Every row comes from one small tree of marks. Brackets hold a mark, then the marks that hang from it, in the order of their numbers. Every link used is in the known rows. Which tree was each row made from?
Known rows:
{J259 J614}: [  3.7   1.7  -5.6   2.4  -3.8  -5.7  -2.5   2.0 -25.7   2.7  -0.6  11.7
  -5.7  -2.3  -0.2  -4.6  -6.8   0.2   3.8   5.8   1.8  -2.5  16.4   4.0]
{J614 {J259 J249 J950}}: [-14.2   6.7  -3.3   0.6  16.2  -1.3  -0.2 -12.4 -30.3   1.8 -12.2  11.2
 -13.4  -9.2  -3.1  -4.9  -9.5   6.8  -2.9  28.4 -24.1  -0.7 -17.0   4.9]
{J631 J360 J732}: [  7.4  -5.4  -5.7  -4.2 -27.3   3.4  -0.8  -2.4  21.2  -1.8   1.4   1.2
   8.7   9.1   2.2  -0.7   4.6  -5.4  12.0 -11.0  31.3   1.8  27.7   1.1]
{J259 {J249 J631 J950} J614}: [-15.4   4.1   2.9   4.2  23.4  -0.2  -1.6   0.2 -12.5   1.0  -0.5  -2.9
  -5.8  -9.8  -9.8  -1.4  -8.6   2.1 -14.7  20.5 -45.2   0.7 -15.9   1.2]
{J259 J249}: [ -3.8   5.2  -8.2   4.4  -3.6   1.1  -5.4 -10.9 -10.6   7.5  -3.5   1.4
  -1.0  -1.3  -4.4  -3.9 -10.9   3.7  -6.2  14.3 -12.6   4.7   5.4  -4.0]
{J360 {J631 J249 J266 J732}}: [ 23.1  -5.2   4.6   0.6 -28.2  -4.0   3.7   6.7  29.0  -0.8   8.8   5.0
   7.1   3.7  13.8   3.7   7.4  -0.1   0.6 -19.5  57.9  -0.8  16.1 -11.2]
{J631 J249 J360 J732}: [ 20.6  -9.0 -15.3  -4.8 -23.4   6.1  -1.6 -10.1  30.2  -2.4   5.6   0.0
   3.6   7.6  11.4   0.1  -5.1  -8.0   6.6   0.8  51.7   1.0  19.8  -3.6]
{J950 J259}: [  7.4  -3.2  -5.1  -1.7  -4.6  -3.8  -7.3  -2.8 -26.0   3.4  -3.4   4.8
   0.8   5.1   0.4  -2.8  -1.6  -1.9  12.2  -4.7  -3.6  -1.8  16.2   5.2]
{J360 {J631 {J249 J950} J266 J732}}: [ 22.8  -5.8   6.2  -1.6 -18.5  -4.1  -3.1   4.1  21.7  -3.4  10.9  -2.0
   7.7   2.8  11.5   4.0   1.1  -0.5 -10.9 -22.4  48.8  -1.8   1.6  -2.4]
{J249 {J631 J732} {J950 J259}}: [ -0.7   0.5   8.7  -5.4  11.6   7.5  -9.5   5.5   4.6   2.2   1.5 -14.2
   6.6   4.1  -7.2   4.7   7.2  -3.3   7.5 -17.7 -18.8  -3.8  -4.0   6.0]
{J259 {J249 {J631 J732} J950} J614}: [-16.9   7.3  12.5   0.2  21.1   3.4  -4.9   2.2   3.7   1.3   0.4  -4.6
  -4.6  -8.6 -13.3   4.2  -4.0   1.9  -9.9  10.9 -38.4  -1.2 -12.0   1.2]
{J950 {J259 {J249 {J631 J732}}}}: [-11.1   1.2   9.5  -1.5   8.7   4.3  -3.0  -0.6   3.7   4.2  -5.6  -3.8
   2.0   0.3  -8.5   4.8   6.4  -0.4  13.3   3.6 -33.4  -0.2   1.8  -5.9]
{J614 {J259 {J249 {J631 J360}}}}: [-16.4  -0.1  -1.9   2.1   6.1   4.4  12.5  -4.9   4.8   0.9  -7.9   2.8
  -3.8  -1.7   4.2  -3.5   5.3   0.1   5.2  18.8 -13.0   3.2   3.5  -5.7]
{J631 {J249 J950} J266 J360 J732}: [ 16.5  -6.1  -6.3  -6.1 -27.1  -2.3  -4.2  -5.8  34.7  -8.3   9.9  -4.0
   6.3   9.1   4.5   3.7  -4.4  -4.9  -6.4 -23.8  58.3   0.8   2.7   6.4]
{J614 {J259 J950}}: [ -2.3   4.2  -7.7  -0.8  10.5  -1.6   0.6  -3.3 -31.7   1.6  -8.6  11.4
  -9.8  -3.2   2.7  -6.0  -3.6   3.9   4.9  14.1   2.3  -2.7  -3.6   9.1]
{J950 {J259 {J249 {J631 J360}} J614}}: [-14.7  -4.6   4.4   0.3  11.7  -5.7  10.2   0.4 -13.5  -6.7  -6.4   6.3
  -4.7  -5.3  -2.4   0.4   5.4  -3.5  11.0  21.1 -41.8   0.1   1.8  -2.3]
{J614 J259}: [  0.5   2.2  -5.3   0.2  -1.8  -0.6  -2.4  -5.9 -18.8   6.1  -5.3   8.3
  -5.3   2.0   5.2  -5.9  -1.4   1.2   8.4   1.7  15.5  -2.0  15.9   4.3]
{J631 J266 J732}: [  3.8   6.9   7.8  -0.5 -30.6  -3.3  -5.3   6.6  17.0   4.9   2.0   2.2
   7.8   9.6  -7.7   3.8   7.6   3.1   9.7 -33.9  36.3   0.0  20.3   1.9]
{J249 J631}: [ 3.8  2.8 -8.2  5.4 -2.2 10.4  4.2  9.5  4.6  7.7 -1.0 -6.1  5.7  5.0
  1.9 -5.2  5.6 -0.8  6.4 -5.0  2.9  3.5 14.3 -8.8]
{J614 {J259 {J249 J631} J950}}: [-18.2   8.5  -0.6   2.4  24.0   4.7   8.3  -2.2 -17.2   2.4 -11.9   4.7
 -11.2  -8.8  -2.3  -3.5   0.0   5.4   1.1  26.8 -33.3   0.4 -20.1  -3.3]
{J950 {J259 {J249 J631}}}: [ -9.8   1.7   0.1   2.6  11.0   2.4   0.4  -2.1 -13.4   4.2  -6.0  -2.4
   0.1  -0.8  -5.5  -0.1   2.7   0.3   8.6   8.7 -38.7   2.0  -0.8  -7.0]
{J360 {J631 J266 J732}}: [ 11.4  -2.1  14.0   0.9 -31.5  -6.1   5.1  13.1  16.3  -0.3   5.3   5.3
  11.2   5.5   6.8   4.0  15.8   2.4   6.1 -30.6  38.0   0.5  20.7  -4.8]
{J614 {J259 {J249 {J631 J266}} J950}}: [-21.2   9.8   4.1   4.2  13.5  -1.0  11.6   4.1 -10.1   0.3 -10.7   6.3
  -9.5  -6.3  -5.8  -1.0   5.7   8.3   0.1  10.1 -22.3   1.5 -22.1  -3.8]

Write each row's tree:
[  1.5  -1.9  -2.0  -0.5  15.2   4.7  -5.5   3.8 -13.6   1.9   0.2 -12.0
   4.1   3.2  -3.6  -1.3   0.8  -2.5   2.1  -7.3 -23.8  -1.1  -6.7   6.4] | {J249 J631 {J950 J259}}
[ 15.6  -5.3  -6.7  -1.9  -5.2  -7.4 -11.3  -5.1 -11.0  -1.8   5.8  -1.9
  -1.0   5.1   2.2   0.7 -10.9  -1.0  -7.4 -16.5  26.3  -2.3  -9.1   7.1] | {J631 {J249 {J950 J259}} J266}
[ 27.0  -7.6  -2.4  -0.3 -12.2   3.5  -0.5   0.2  19.7   1.7   8.1   3.1
   5.0   1.3  18.1   0.3   0.3  -2.5  -0.2  -0.7  43.1  -1.6  17.3 -10.9] | {J360 {J631 J249 J732}}
[-14.7   0.4   6.7   2.2  18.8  -4.8   2.6   1.9 -22.0   0.5  -6.1   6.5
  -7.7  -7.6  -7.1   0.7   0.8  -0.1   8.5  17.3 -48.0  -2.0  -2.4  -1.4] | {J950 {J259 {J249 J631} J614}}
[-10.7   2.9  -0.4   1.5  13.5  -6.3 -10.7 -10.9 -30.4   0.3  -0.3   4.8
  -8.7  -9.6  -9.2  -2.2 -17.7   3.1 -18.9  21.6 -35.6  -0.3 -11.8  10.6] | {J259 {J249 J950} J614}
[ 20.4  -0.4 -10.7  -4.9  -1.6   7.0 -19.0 -11.9  12.4   4.2   7.7  -8.3
   0.8   3.4   2.3   1.1 -16.3  -3.1  -9.2  -3.2  32.8  -3.0  -0.3   3.5] | {J631 {J249 J950} J732}
[-11.0  -1.7   4.8   0.4  11.3 -12.0  -4.8  -7.9 -38.6  -0.9  -6.2  12.7
  -9.7  -7.7  -6.1   0.2  -7.7   1.1   6.2  18.0 -39.3  -3.3   1.7   4.5] | {J950 {J259 J249 J614}}
[-16.8   3.3  13.3   3.3   9.5 -10.8   7.4   8.5 -15.8  -1.3  -5.6   6.6
  -6.2  -4.8  -9.8   3.9   6.8   2.3   8.8   2.0 -38.6  -1.1  -4.6  -2.1] | {J950 {J259 {J249 {J631 J266}} J614}}
[ 20.2  -7.3 -15.7  -3.9  10.3   0.0 -15.6 -13.8 -19.6   0.8   4.8  -3.5
  -3.8   1.8   7.4  -2.5 -18.5  -4.2  -7.6   4.8  10.2  -3.5  -6.9   6.8] | {J631 {J249 {J950 J259}}}
[ -3.6  -2.1   3.1  -1.2  23.6  -1.7  -2.8   6.9 -23.7  -1.9   0.0  -4.6
  -2.4  -2.4  -3.5  -0.1   1.1  -2.8   2.5   0.1 -34.2  -4.7  -7.1  10.4] | {J249 J631 {J950 {J259 J614}}}
[-14.0   4.3  15.5  -0.2  -1.1  -0.7   1.5   5.1  10.2   2.7  -4.4  -2.1
   3.1   1.3 -12.2   7.1  11.5   2.5  12.8 -13.0 -23.8   0.3   1.4  -6.5] | {J950 {J259 {J249 {J631 J266 J732}}}}
[ 22.1 -10.8   1.1   0.0  -8.1 -10.2  -0.5   2.0  -7.7  -5.7   8.5   2.0
   3.9   1.2  15.1   0.5  -0.2  -0.7  -8.4 -14.1  29.6  -1.5  -4.6   0.3] | {J360 {J631 {J249 {J950 J259}} J266}}
[ 17.1  -7.8 -18.1  -1.2 -22.8  -4.3   0.5  -5.9  11.3  -8.0   8.8  -2.4
   3.9   7.4   9.7  -2.8  -8.4  -4.5 -14.2 -12.7  51.2   3.8  -0.9   4.3] | {J631 {J249 J950} J266 J360}
[-16.2   4.4   1.3   1.2  23.1   5.0  -1.3  -6.7  -9.9   4.7  -6.5  -5.4
  -6.3  -5.9  -3.0  -2.7  -4.1   3.8  -7.5  13.3 -29.3   0.6 -14.7   2.7] | {J614 {J259 {J249 J631 J950}}}
[-18.9  11.6   7.6   1.1  24.0   1.9   6.7   6.5  -5.4  -1.4  -6.8   5.0
  -9.7 -12.0 -13.3   3.1   0.1   4.3  -0.3  27.6 -46.8  -1.7 -20.9  -3.7] | {J259 {J249 {J631 J732}} J614 J950}
[ -2.3   0.2   4.3  -2.4 -18.6   4.7   4.7  12.0  35.2  -5.4   6.6 -12.2
  13.8  10.0  -4.8   3.7  14.6  -2.8   1.3 -33.7  22.5   3.1   3.5   3.7] | {J249 {J631 J266 J360 J732} J950}
[-20.5  10.7  14.6   1.2   1.2   1.5   6.5   3.3  15.9   5.0  -7.1   1.4
  -2.9  -1.1  -6.1   3.8  10.8   5.6   8.8  -7.4  -4.6   0.2   0.8  -4.2] | {J614 {J259 {J249 {J631 J266 J732}}}}
[ -2.9  -6.6   2.8  -1.9  -6.9  -3.4   7.2   9.6   4.2  -8.7   2.2  -9.0
  10.0   9.2  -0.6   1.0  12.9  -3.8   4.6 -25.9  -2.3   2.3  -4.4   7.7] | {J249 {J631 J266 J360} {J950 J259}}
[ 24.2 -13.9   3.6  -5.9   2.0  -0.8  -9.1  -4.8   4.0  -2.9   8.8  -1.2
   4.1  -1.1  14.7   4.0  -1.1  -4.4  -3.4  -3.1  21.2  -4.7   0.6   1.6] | {J360 {J631 {J249 {J950 J259}} J732}}
[-11.7   2.7  -0.6  -1.1  13.6  -1.0  -9.0 -16.2 -24.9   4.1  -5.3   2.1
  -8.6  -6.0  -2.4  -3.7 -12.5   4.8 -10.1  14.6 -19.4  -0.6 -10.1  10.4] | {J614 {J259 {J249 J950}}}
[ 17.1  -5.7  -7.9  -3.1 -36.4  -0.6   3.5  -0.6  37.9  -4.9   7.1   2.5
   6.1  10.3   7.3   3.0   2.5  -4.7   5.3 -21.9  66.6   1.3  17.9  -4.7] | {J631 J249 J266 J360 J732}
[ 24.5  -8.5  -4.1   2.5 -14.5  -6.2   0.9   2.3   1.3  -3.7  10.3   0.6
   5.6   0.8  16.9  -1.7  -2.4   1.0 -17.0 -13.3  43.0   1.1  -1.4  -3.7] | {J360 {J631 {J249 J950} J266}}
[  1.6  -4.0   0.5  -3.7  13.1 -10.2 -13.1  -3.6 -42.2  -2.5  -0.2   4.5
  -5.6  -1.9  -4.8  -1.6  -9.4  -2.1  -2.2   1.6 -20.9  -5.6  -2.2  19.2] | {J249 {J950 {J259 J614}}}
[ -5.5   0.6  14.2  -5.4  19.7   0.3  -6.7   7.9  -4.2  -1.8   1.1  -6.5
  -0.1  -1.3  -9.3   5.9   5.5  -3.7   7.3  -9.4 -29.2  -7.0  -4.1  10.7] | {J249 {J631 J732} {J950 {J259 J614}}}
[ 17.2   3.0  -2.2  -0.8 -25.9  -1.0  -6.1   1.2  27.4   4.0   5.8   0.6
   3.2   7.9   0.0   3.7  -1.8   0.1   3.9 -23.8  58.0  -1.6  13.1  -6.7] | {J631 J249 J266 J732}
[-18.1   7.7   8.0   5.2  10.8  -6.3   2.7   6.6  -5.9  -0.8   0.4  -2.0
  -4.4  -7.4 -12.1   1.3  -1.7   5.2 -14.9   2.7 -31.8   1.4 -18.5   2.0] | {J259 {J249 {J631 J266} J950} J614}
[-15.8   0.6  -2.7   4.9   4.9   0.9  13.6   1.8   1.8  -3.8  -2.4   5.5
  -4.0  -6.2  -1.2  -2.0   1.7  -1.4   0.6  25.6 -27.7   4.0   2.8  -7.8] | {J259 {J249 {J631 J360}} J614}
[-11.8   8.5  -7.8   4.9  18.1   8.0   6.3   1.0  -9.0   3.0  -7.1  -2.2
  -3.2  -6.0  -6.8  -3.7  -2.9   5.2  -6.0  27.1 -38.4   4.2 -21.3  -9.4] | {J259 {J249 J631} J950}
[ -8.7   5.4  -4.4   4.1  14.0   8.2  -4.2  -4.5  -2.2   5.2  -0.7 -12.9
   1.7  -3.3  -8.2  -2.5  -7.0   2.9 -15.1  11.6 -34.3   4.9 -15.3  -3.0] | {J259 {J249 J631 J950}}
[  3.5  -3.6 -12.8   0.4  -1.5   9.1   4.0   3.3   8.4  -3.1   4.2 -12.6
   9.4   5.5   5.6  -5.0   2.1  -5.2  -4.8  -2.6   0.1   5.1   0.9   2.8] | {J249 {J631 J360} J950}
[ 26.3  -9.9  -1.0  -2.8  -5.6   3.2  -7.7  -3.2  14.1  -1.3  10.7  -3.2
   5.7  -0.3  15.0   1.5  -5.6  -3.2 -10.9  -2.3  34.4  -2.1   3.8  -1.7] | {J360 {J631 {J249 J950} J732}}
[ -1.5   2.0   3.2   0.2 -28.7   5.2  12.9  16.4  41.7  -2.7   1.9  -5.7
  12.9  11.0  -1.5   3.4  21.8  -3.1  14.4 -29.3  31.1   4.3  20.5  -6.1] | {J249 {J631 J266 J360 J732}}
[  3.0  -1.9  -3.0  -1.1 -15.3  12.3   9.0   8.5  34.3  -0.2   0.8  -6.7
  11.1   9.2   1.0   0.1  14.8  -5.3  16.7  -9.7  18.7   3.7  23.0  -6.7] | {J249 {J631 J360 J732}}
[-17.9   1.4   6.1  -1.5   2.1   6.2   8.9  -3.1  19.4   0.9  -7.4   0.7
  -1.9  -0.8   0.4   1.1   9.5  -0.4   8.6  10.6  -8.3   2.3   5.7  -4.5] | {J614 {J259 {J249 {J631 J360 J732}}}}
[-20.0  12.3   6.1   6.9  15.2  -5.8  14.1  12.4 -13.7  -3.7  -6.5   8.9
  -9.6  -9.9 -11.2   0.5   1.2   7.5  -6.1  17.9 -38.5   1.6 -26.0  -4.8] | {J259 {J249 {J631 J266}} J614 J950}
[-18.8   8.3   6.6  -1.0  22.6   6.0   4.7  -0.5  -0.8   2.5 -11.0   2.6
  -8.7  -7.0  -6.6   1.4   3.2   5.3   4.0  20.1 -28.4  -1.5 -17.0  -2.3] | {J614 {J259 {J249 {J631 J732}} J950}}
[ 27.8 -10.2 -12.5   1.6  -1.2   1.0  -3.5  -5.3  -5.5  -1.6   9.9  -1.2
   3.7  -1.6  20.0  -4.6 -10.1  -2.4 -17.1   6.3  29.2   0.3  -0.1  -3.2] | {J360 {J631 {J249 J950}}}
[ 17.8  -6.9 -18.0   1.7 -32.2  -4.0   8.3  -2.7  17.8  -5.6   5.5   4.9
   3.4   9.5  12.9  -3.7  -3.0  -4.5  -1.4 -11.6  61.8   4.3  14.5  -5.5] | {J631 J249 J266 J360}
